What can hang from each mark:
vetilom: bozeg guku
dafu: daman mifezuk
bozeg: vetilom
rovib: daman
mifezuk: dafu retigu
retigu: mifezuk
patu: daman
tiboviv: daman talu
daman: bozeg dafu patu rovib tiboviv
talu: tiboviv

Each row was made from one small tree. Brackets hold a mark, then the marks that hang from it, in alphabetical order. Every link used is in the known rows. Write each row's tree.
(in the rows, 128 means zero)
Known rows:
(dafu (daman tiboviv) mifezuk): [131 124 141 131 126 143 129 142 119 130 116 158 144 129 137 145 135 132
 118 118 127 135 133 130 158 111 116 117]
(mifezuk (dafu daman)): [136 129 127 128 154 132 123 114 123 111 134 115 135 129 130 129 127 124
 137 121 123 125 121 126 133 137 117 119]
(daman bozeg patu): [125 133 141 126 120 123 130 113 143 129 140 119 125 127 116 128 136 122
 133 125 109 122 118 118  88 127 133 124]
(daman dafu rovib): [130 125 140 124 132 120 125 120 140 123 124 124 114 126 133 118 123 126
 134 137 133 130 131 116 154 146 153 132]
(retigu (mifezuk dafu)): [124 125 123 129 146 126 126 115 147 118 124 113 127 129 131 136 127 126
 134 128 137 142 114 125 176 131 141 130]
(mifezuk (dafu (daman patu)) retigu): [137 140 118 130 148 131 123 115 120 123 149  92 141 129 121 116 124 122
 131 119 111 118 123 138 109 156  88 120]
(tiboviv (daman (bozeg vetilom))): [131 127 123 126 121 131 128 124 157 102 131 131 121 125 133 129 131 125
 132 120 115 121 113 126 115 127 154 123]
(daman (dafu mifezuk) rovib): [124 128 140 122 130 126 124 131 135 120 116 134 120 125 130 128 122 123
 123 133 140 132 137 116 149 142 137 132]
(dafu mifezuk): [134 128 143 132 134 136 124 123 141 121 118 135 126 128 133 139 127 127
 129 125 129 137 125 122 135 123 168 118]
(rovib (daman bozeg dafu (tiboviv talu))): [122 120 121 130 117 117 131 138 110 135 125 129 125 126 125 134 132 129
 130 139 148 132 140 138 109 114 100 146]
(rovib (daman bozeg)): [129 130 145 124 123 119 127 118 119 106 137 116 127 127 122 134 136 120
 146 133 127 125 126 130 115 113 131 127]
(patu (daman bozeg dafu tiboviv)): [134 120 127 123 119 126 137 133 127 134 124 140 117 125 137 118 133 132
 134 138 143 125 136 143 196 143 144 138]
(dafu daman): [138 127 140 134 139 136 123 120 125 114 131 132 138 130 133 135 133 128
 139 122 115 127 118 125 132 107 160 111]
(daman patu rovib tiboviv): [126 128 147 119 112 123 135 129 133 151 128 144 124 131 128 123 132 137
 123 126 116 130 131 116 138 139 107 129]
(mifezuk (dafu daman) retigu): [141 134 118 133 151 133 120 111 125 119 142  92 135 130 130 118 121 122
 133 122 117 119 124 140 129 160 116 121]
(patu (daman (dafu mifezuk) rovib)): [125 129 130 118 131 129 128 139 114 108 118 142 122 127 134 122 126 128
 128 136 146 126 138 131 180 137 163 129]
(mifezuk dafu retigu): [144 132 122 134 150 127 120 102 145 130 139  85 119 129 131 113 115 124
 137 129 122 125 124 137 132 177 138 127]
(rovib (daman (dafu mifezuk) patu)): [132 136 137 123 131 121 128 138 103 109 132 125 138 121 121 134 132 124
 141 132 144 138 137 130 132 111  90 130]
(daman bozeg tiboviv): [131 120 145 129 113 126 133 118 150 147 125 136 118 129 133 130 134 129
 128 128 122 128 127 127 145 139 136 132]
(patu daman): [141 125 133 128 136 133 128 121 124 114 127 134 122 130 139 123 130 134
 146 132 128 127 120 136 170 123 204 117]
(vetilom bozeg guku): [139 129 151 149 130 141 128 106 151 129 139 114 108 133 122 132 128 126
 131 140 103 129 115 119 118 104 215 123]
(tiboviv (daman bozeg dafu patu) talu): [117 127  92 136 129 127 126 131 137 132 127 125 121 124 120 125 120 125
 125 126 129 122 119 116  25 103 143 131]
(rovib (daman patu)): [136 135 145 125 129 121 128 124 108 112 140 120 135 127 122 131 135 128
 151 129 124 133 124 128 116 105 117 121]
(vetilom guku): [141 125 151 139 134 134 131 112 152 139 129 120 116 135 128 127 126 128
 133 137 113 132 117 115 151 119 190 125]
(talu (tiboviv daman)): [139 122 118 128 127 129 121 124 146 122 120 141 119 125 131 124 112 133
 140 124 124 125 119 124 111 101 165 117]
(patu (daman dafu rovib tiboviv)): [132 120 132 119 121 125 134 139 118 133 120 147 116 128 142 114 128 138
 132 139 145 128 140 137 212 146 148 136]
(talu (tiboviv (daman dafu patu))): [137 127 110 124 127 123 124 132 138 125 126 136 122 120 124 118 112 132
 141 127 130 127 124 124 108 106 125 125]
(mifezuk (dafu (daman bozeg)) retigu): [131 136 118 131 141 129 121 109 129 117 146  88 134 130 121 118 125 115
 127 122 114 111 124 140 109 164 101 126]
(patu (daman bozeg tiboviv)): [133 122 134 124 115 131 136 128 127 133 126 144 120 130 137 124 136 134
 132 131 129 122 130 140 174 133 161 129]
(mifezuk (dafu (daman bozeg))): [126 131 126 125 145 128 125 112 127 110 138 110 134 129 122 130 131 117
 132 121 119 117 122 126 113 141 102 123]
(rovib (daman (tiboviv talu))): [129 119 128 134 124 125 129 135 107 137 123 138 129 131 134 140 130 138
 135 133 137 138 133 137 109 102 129 131]
(rovib daman): [140 128 146 128 133 123 125 121 116 108 133 121 128 128 130 133 131 128
 153 133 130 134 125 131 139 108 148 121]

Write each row's tree:
[134 136 132 136 134 143 120 130 122 118 130 123 145 130 131 135 128 123
 122 119 118 124 127 137 126 125 141 112]  (dafu daman (mifezuk retigu))
[123 127 121 124 125 123 126 123 151 115 125 128 111 124 127 115 120 118
 132 129 131 118 124 110 110 133 144 131]  (tiboviv (daman bozeg dafu rovib))
[117 136 132 122 116 123 124 126 142 124 128 110 119 126 120 119 123 113
 112 133 132 117 140 126 122 165 119 139]  (daman bozeg (dafu (mifezuk retigu)) rovib)
[133 133 134 128 134 128 128 131 133 127 126 128 129 121 125 130 127 126
 131 129 135 138 131 121 133 130 121 127]  (daman (dafu mifezuk) patu)
[122 136 142 121 126 129 127 128 114 117 137 136 142 132 121 130 136 127
 127 119 106 120 121 114 105 112 117 114]  (dafu (daman patu rovib))
[109 118 120 126 109 118 131 134 135 154 117 137 113 129 126 126 126 129
 108 137 138 124 140 121 100 143 117 149]  (daman bozeg dafu rovib (tiboviv talu))
[125 139 126 127 120 125 127 127 140 132 137 105 128 122 114 121 128 116
 119 129 127 123 134 131 104 153 104 135]  (daman bozeg (dafu (mifezuk retigu)) patu)
[129 119 115 135 126 125 132 137 128 165 122 137 124 126 130 128 125 140
 122 133 136 140 134 128 109 126 120 139]  (daman dafu patu (tiboviv talu))
[131 126 130 131 113 128 131 132 147 150 123 122 121 123 131 123 126 123
 115 132 139 129 144 141 162 164 104 143]  (daman bozeg (dafu (mifezuk retigu)) tiboviv)
[124 131 120 117 115 123 124 131 135 123 126 143 123 127 119 120 114 132
 131 121 116 118 122 115  85 106 126 119]  (talu (tiboviv (daman patu rovib)))
[142 123 131 135 126 131 128 134 143 152 118 127 123 124 141 122 121 132
 122 133 143 139 143 142 186 159 122 137]  (daman (dafu (mifezuk retigu)) tiboviv)
[128 124 120 130 123 118 132 144  99 142 129 134 133 125 125 132 130 137
 135 136 144 140 139 136 109 108  87 140]  (rovib (daman dafu patu (tiboviv talu)))
[137 129 146 124 118 121 135 133 108 132 135 134 135 127 128 131 137 136
 145 130 128 137 132 134 141 112  88 128]  (rovib (daman patu tiboviv))
[124 140 131 122 124 124 125 133 130 131 132 114 127 125 120 117 122 122
 117 130 129 125 138 123 121 156 105 132]  (daman (dafu (mifezuk retigu)) patu rovib)
[113 126 125 122 132 128 131 134 125 123 122 133 140 133 131 137 133 128
 118 122 134 135 125 125 187 128  90 132]  (retigu (mifezuk (dafu (daman rovib tiboviv))))
[112 128 125 127 118 131 131 144 105 145 127 152 143 135 125 135 134 138
 110 120 113 123 130 120  77 106 102 124]  (dafu (daman patu rovib (tiboviv talu)))
[126 137 138 129 132 140 127 137 112 115 129 143 151 128 124 143 136 126
 123 114 116 129 124 122 107 101 114 110]  (dafu (daman patu) mifezuk)
[112 130 124 122 140 127 126 126 126 107 127 121 140 132 126 138 131 122
 124 123 131 131 118 120 166 122 112 126]  (retigu (mifezuk (dafu (daman rovib))))
[118 134 120 126 144 129 128 127 123 113 133 118 147 130 122 139 135 125
 129 119 128 136 114 125 155 112  95 123]  (retigu (mifezuk (dafu (daman patu))))
[127 122 122 136 122 129 132 132 129 164 124 141 127 131 129 134 129 142
 121 126 120 136 126 125  85 115 134 128]  (daman patu (tiboviv talu))
[124 138 132 133 123 140 122 128 126 115 133 118 143 130 122 135 132 115
 114 118 114 115 127 136 103 130 125 117]  (dafu (daman bozeg) (mifezuk retigu))
[121 128 121 129 147 130 126 123 129 109 127 119 142 130 129 141 133 124
 131 122 133 137 114 127 172 116 123 124]  (retigu (mifezuk (dafu daman)))
[124 117 109 130 119 127 134 139 118 141 120 142 118 128 135 125 130 135
 123 139 146 125 136 143 140 128 159 141]  (patu (daman bozeg dafu (tiboviv talu)))
[127 118 109 132 129 136 132 150 110 139 108 156 125 128 141 131 125 140
 118 136 156 136 141 144 160 122 161 135]  (patu (daman (dafu mifezuk) (tiboviv talu)))
[123 124 122 129 139 131 130 131 128 125 123 130 142 130 134 140 134 130
 125 122 136 140 121 131 195 121  97 129]  (retigu (mifezuk (dafu (daman tiboviv))))
[127 136 127 126 115 132 137 129 153 117 141 126 126 129 119 125 134 125
 123 122 104 118 113 117 100 118 128 127]  (tiboviv (daman (bozeg (vetilom guku)) patu))
[142 125 122 129 126 135 132 142 121 137 120 136 125 126 144 117 124 136
 127 136 149 132 143 154 210 152 145 133]  (patu (daman (dafu (mifezuk retigu)) tiboviv))
[125 131 130 122 148 128 123 116 119 108 133 118 133 131 126 126 126 122
 129 122 121 120 126 119 127 145 105 122]  (mifezuk (dafu (daman rovib)))
[133 115 109 134 131 131 132 141 114 144 115 146 119 128 143 124 125 143
 130 139 149 134 135 145 164 124 173 136]  (patu (daman dafu (tiboviv talu)))
[116 129 100 137 126 131 126 126 138 132 129 129 124 129 119 131 123 127
 124 119 116 119 112 114   4  95 157 122]  (tiboviv (daman bozeg patu) talu)
[124 134 120 122 129 129 127 140 135 117 122 141 125 123 126 121 119 124
 126 122 134 128 129 109 106 123 117 125]  (tiboviv (daman (dafu mifezuk) patu rovib))
[115 124 122 133 110 126 134 130 134 161 128 138 126 131 121 135 134 134
 112 126 117 126 127 124  59 120 116 135]  (daman bozeg patu (tiboviv talu))
[143 129 120 133 142 133 124 119 126 138 138 105 135 130 135 118 123 128
 127 122 121 123 131 145 153 166  91 126]  (mifezuk (dafu (daman tiboviv)) retigu)
[102 127 125 123 101 121 135 133 128 159 128 141 124 134 116 131 133 132
 103 126 115 119 132 116  52 128 102 138]  (daman bozeg patu rovib (tiboviv talu))
[136 129 139 126 135 124 125 135 110 104 124 126 131 122 129 136 128 123
 144 136 150 139 137 133 156 115 118 130]  (rovib (daman (dafu mifezuk)))
[106 120 127 127 106 123 131 129 137 154 119 142 116 135 126 133 129 131
 105 130 122 121 133 119  76 132 135 139]  (daman bozeg rovib (tiboviv talu))
[114 124 126 127 113 124 132 136 124 161 123 147 125 134 125 130 128 140
 110 126 118 129 131 117  78 125 119 132]  (daman patu rovib (tiboviv talu))
[136 139 131 126 129 122 125 137 105 114 138 109 138 122 120 125 128 123
 138 133 140 133 138 140 129 128  91 131]  (rovib (daman (dafu (mifezuk retigu)) patu))
